Known rows, with every way that one mark hangs from another
z756(z111 z160(z234 z508)): [ 19  15 -17   4  26  10  11  30  -6 -53 -29  55 -25 -15  12 -23  15  15
  -8 -46  -6 -21   9 -40  10  29]
z497(z756(z160(z234 z508))): [  7  21   4  -4   7  31  27  23   3 -29 -16  27  -9 -20   6 -12  16   6
  13 -46  -9 -12   8 -38 -13  22]
z497(z756): [-12  10  -4  15 -17  13   6   4   0   1  -3 -15   0  -4   2 -11 -10  -6
  18   3   4   2   4  -3 -18   8]
z215(z313 z401(z160)): [ 16  -8  66  19  -7 -30  -8  31  11  23   8 -45  18  15   9   5  17 -12
  35 -24   3  -1   7  -5  12  22]
z160(z234 z401 z508 z756(z111(z313))): [ 11   8  -8  -8  -3 -12   2  37 -13 -45 -29  24  -1  -4  30 -53  -4  10
  23 -18  -9 -18  18 -46  14  29]
z756(z111(z313) z160(z234 z401 z508)): [ 27   7  -2  -6  13 -15   7  42   5 -46 -32  60 -27 -10  15 -45   2  27
  -9 -40   4 -37  19 -57  14  28]
z160(z234 z401 z508 z756): [ -4   9  15 -43   3  18  21  25  -1 -28  -6  13  16 -12  18 -20  14 -11
  15 -20 -25   0  11 -29   7  10]
z497(z756(z160)): [ -9  20   6  17  -3  21  19  16  12   4  -2   5 -18  -8 -12  -9 -13  -9
   8 -13   4  -3   4 -13 -35  17]
z215(z401(z160(z508 z756))): [-10   5  53  12   7   7   4  43   1   5  10 -30  16  -3   7   0  12 -32
  38 -32 -22   2   6 -24 -19  10]
z160(z234 z401 z508(z281) z756(z111)): [ 14  10 -21 -32   7  25   5  45 -24 -55 -27  38  -2 -29  27 -37   4  11
  15 -20 -28   2  20 -45  21  26]
z756(z111 z160(z234 z401 z508(z281))): [ 28  10 -16 -30  22  21  11  50  -7 -57 -30  74 -31 -36  13 -31  11  27
 -17 -41 -15 -16  22 -53  20  26]
z160(z401 z508(z281) z756(z111)): [ -3   5 -16 -20  -1  20  -1  42 -15 -32 -18  30 -10 -25  18 -36  -2   0
  12  -1 -21   3  19 -38   6  21]
z497(z756(z111(z313))): [  2   8 -25  48 -21 -17 -15  17 -14 -15 -26  -5 -15   6  14 -46 -27  17
  26   5  20 -15  11 -22 -10  26]
z401(z160(z756(z111(z313)))): [ -6  19   0  54  -4 -16 -14  39 -18 -15 -16 -24   7  11   9 -29 -49   0
  21 -10  10  -1  13 -29 -27  29]
z423(z160(z234 z508) z497(z756(z111))): [-12  36 -48  -3 -20  26  17  24 -17 -35 -23   4  -1 -15   7 -57   1  -7
  55 -57   2 -14  10 -62 -49  34]
z508(z281(z234)): [ 20 -11 -26 -18  20  23 -21  18 -28 -17   1  17   7 -30  -1   5  -8  27
   3  -7 -32  23   8 -13  13   5]
z423(z160(z234)): [  7  15  -9 -12   9   8  20   4  -4 -10  -1   6   4  -3  -2  -4   4   4
  16 -31  -2  -8   6 -25 -21   5]
z215(z313 z401): [ 25 -18  51  -5  -8 -38  -7  13  12  27   6 -30   2  16  13  -6  38 -11
  43  -2  -2  -4   1   4  30  17]
z423(z160(z508)): [-12   2  -5  -8   5  13  16   4   6  -1   4  16  -2  -5  -4  -6  21   1
  15 -32   0 -13   5 -36 -26  -2]
z497(z756(z111 z160)): [ -7  24 -17  40  -3  12   9  27   3 -16 -19  16 -32  -8  -4 -31 -23  -7
   6 -12  12  -9   8 -18 -31  34]
z756(z111 z160(z234)): [ 21  21 -16  12  22   3   7  27  -5 -41 -24  38 -24  -8   5 -21  -7   8
  -9 -30   0 -13   7 -22  -1  31]
z275(z401(z160)): [-11   9  36  12  -4   0 -15  33  -5   3   7 -31  12   0   2  20 -11 -24
  12 -23  -1  -4   4 -17 -10  -4]

Rows
[ -5  23  17  -1  13  28  15  33 -16 -34  -6 -11  33 -10  13   3  -4  -6
  17 -46 -19   8   9 -36 -11  16] => z401(z160(z234 z508 z756))
[  0  -1 -33 -26  18  29 -14  49 -28 -45 -12  33   0 -36  14 -36 -12   8
  14  -8 -43  17  21 -38   9  27] => z160(z401 z508(z281(z234)) z756(z111))
[-23  17  22  14   4  23   9  29  -7 -11   1 -18  25  -6   3   3  -9 -14
  14 -29 -12  11   7 -29 -26  10] => z401(z160(z508 z756))
[ 14  -8  -4 -45  32  34  -1  45   0 -23   0  60 -15 -45  -8  -6   6  23
 -16 -32 -37   4  18 -44   5   9] => z756(z160(z401 z508(z281(z234))))
[ 32   8 -14  13  20 -12   1  33  -8 -48 -37  53 -25  -8  17 -35   8  36
   2 -46   3 -31  12 -56  15  30] => z756(z111(z313) z160(z234 z508))
[-20   3  15 -30  -4  15  15  21   7  -6   3   8   7  -8   7 -18   7 -21
  12  -4 -16   2   9 -21  -8   6] => z160(z401 z508 z756)
[ 19   3  68  -5   3  -9   8  45  -5  -5  -2 -40  34   6  27  -4  36 -17
  59 -49 -22   4  10 -32  18  33] => z215(z313 z401(z160(z234 z508 z756)))
[ -5  32  18  21   1   6 -15  54 -29 -37 -13 -31  16  -1  23  -9 -26 -36
  33 -32 -14   1  11 -29  -8  27] => z275(z401(z160(z234 z756(z111))))
[ -1  15  -9 -21   4  10  12  33 -10 -51 -22  25   3 -12  25 -42   2 -10
  14 -19 -20  -7  16 -33  10  27] => z160(z234 z401 z508 z756(z111))
[ -4   9  -3  -4  12   2  11  37  18 -30 -16  53 -35 -13   0 -34   3  -1
 -20 -24   2 -23  14 -35  -5  23] => z756(z111 z160(z401 z508))
[-17  41 -36 -14 -29  16  22  29  -2 -23 -13  -2  -3 -12  -3 -65 -30 -21
  43 -34  10 -13  17 -44 -58  33] => z423(z160(z234 z401) z497(z756(z111)))
[  0  35 -31  -1  -6  28  16  37  -9 -43 -29  24 -18 -22   6 -49   0  -5
  30 -58  -2 -12   7 -56 -30  43] => z423(z497(z756(z111 z160(z234 z508))))
[ 34 -24  39  -8  20   0 -25  53 -17  -4   5 -12  23 -22  13   8  32  21
  39 -44 -36  16  15 -38  33  24] => z215(z313 z401(z160(z508(z281(z234)))))
[ -1  -7  -9 -48  18  38  -4  38 -17 -22   3  22  13 -36   6 -13   0   5
  16 -10 -48  24  18 -36   6   9] => z160(z401 z508(z281(z234)) z756)
[ 14  14  -6 -17  19   7  17  39   9 -52 -25  62 -25 -19  10 -35   9   9
 -17 -41  -7 -26  17 -44   8  28] => z756(z111 z160(z234 z401 z508))
[ -2  28  -6  23  12  18   3  43 -26 -56 -22   2  20 -10  22 -21 -13  -4
  16 -44 -15   2  14 -39  -8  33] => z401(z160(z234 z508 z756(z111)))
[ -2  11 -30  18  25  37 -21  59 -42 -49 -13  11  16 -34  10 -13 -26  14
  18 -33 -38  27  20 -47  -7  32] => z401(z160(z508(z281(z234)) z756(z111)))
[ 23  -3 -11  -5  10  -6  -5  52   0 -29 -28  67 -41 -24   8 -40  -2  38
 -10 -23   2 -26  23 -61   9  22] => z756(z111(z313) z160(z401 z508(z281)))
[  5  17 -16  52  -9 -11  -2  31   0 -12 -25  12 -35   0   1 -44 -29  13
  15 -11  21 -21  12 -31 -27  36] => z497(z756(z111(z313) z160))
[ 17   7  -9  36   8 -23  -7  26   0 -14 -23  28 -35   5  -1 -32 -20  18
  -3 -13  18 -22   8 -30 -10  26] => z756(z111(z313) z160)
[ 11  21  -4  33   6  -1  -6  45 -29 -50 -30   2  17  -1  27 -32 -20  17
  25 -44  -4  -9  17 -54  -3  34] => z401(z160(z234 z508 z756(z111(z313))))
[ -8  13  -1  47   0  -7 -12  43 -19 -27 -22  -8   8   3  15 -31 -26   8
  24 -27   5  -7  14 -47 -17  29] => z401(z160(z508 z756(z111(z313))))
[  1   8 -15  33  -8 -21 -12  21 -18 -12 -18 -11  -7  12  14 -41 -25   1
  30   8   5  -4   8 -20  -8  27] => z160(z756(z111(z313)))
[-29  30 -20  -3 -30  23  21   7   2  20   8 -29   3  -5 -19 -31 -19 -27
  51 -26  11   1   2 -31 -75  13] => z423(z160 z497(z756))
[  9   0   9 -42   5   9  14  16   4 -33 -10  32   7 -15  15 -13  24  10
  -6 -27 -15 -16  12 -27  21   2] => z160(z234 z401 z508)
[ 12  14  19 -30  14   8  24  25  17 -19  -4  35 -11 -11  -5 -10  -4  -1
 -19 -26  -8 -13  11 -20  -4  12] => z756(z160(z234 z401))
[  4   3  72  17  -8 -21  -1  39   5  28  13 -63  27  18  10  -1   7 -34
  55 -16  -7  14   6  -6  -5  28] => z215(z313 z401(z160(z756)))
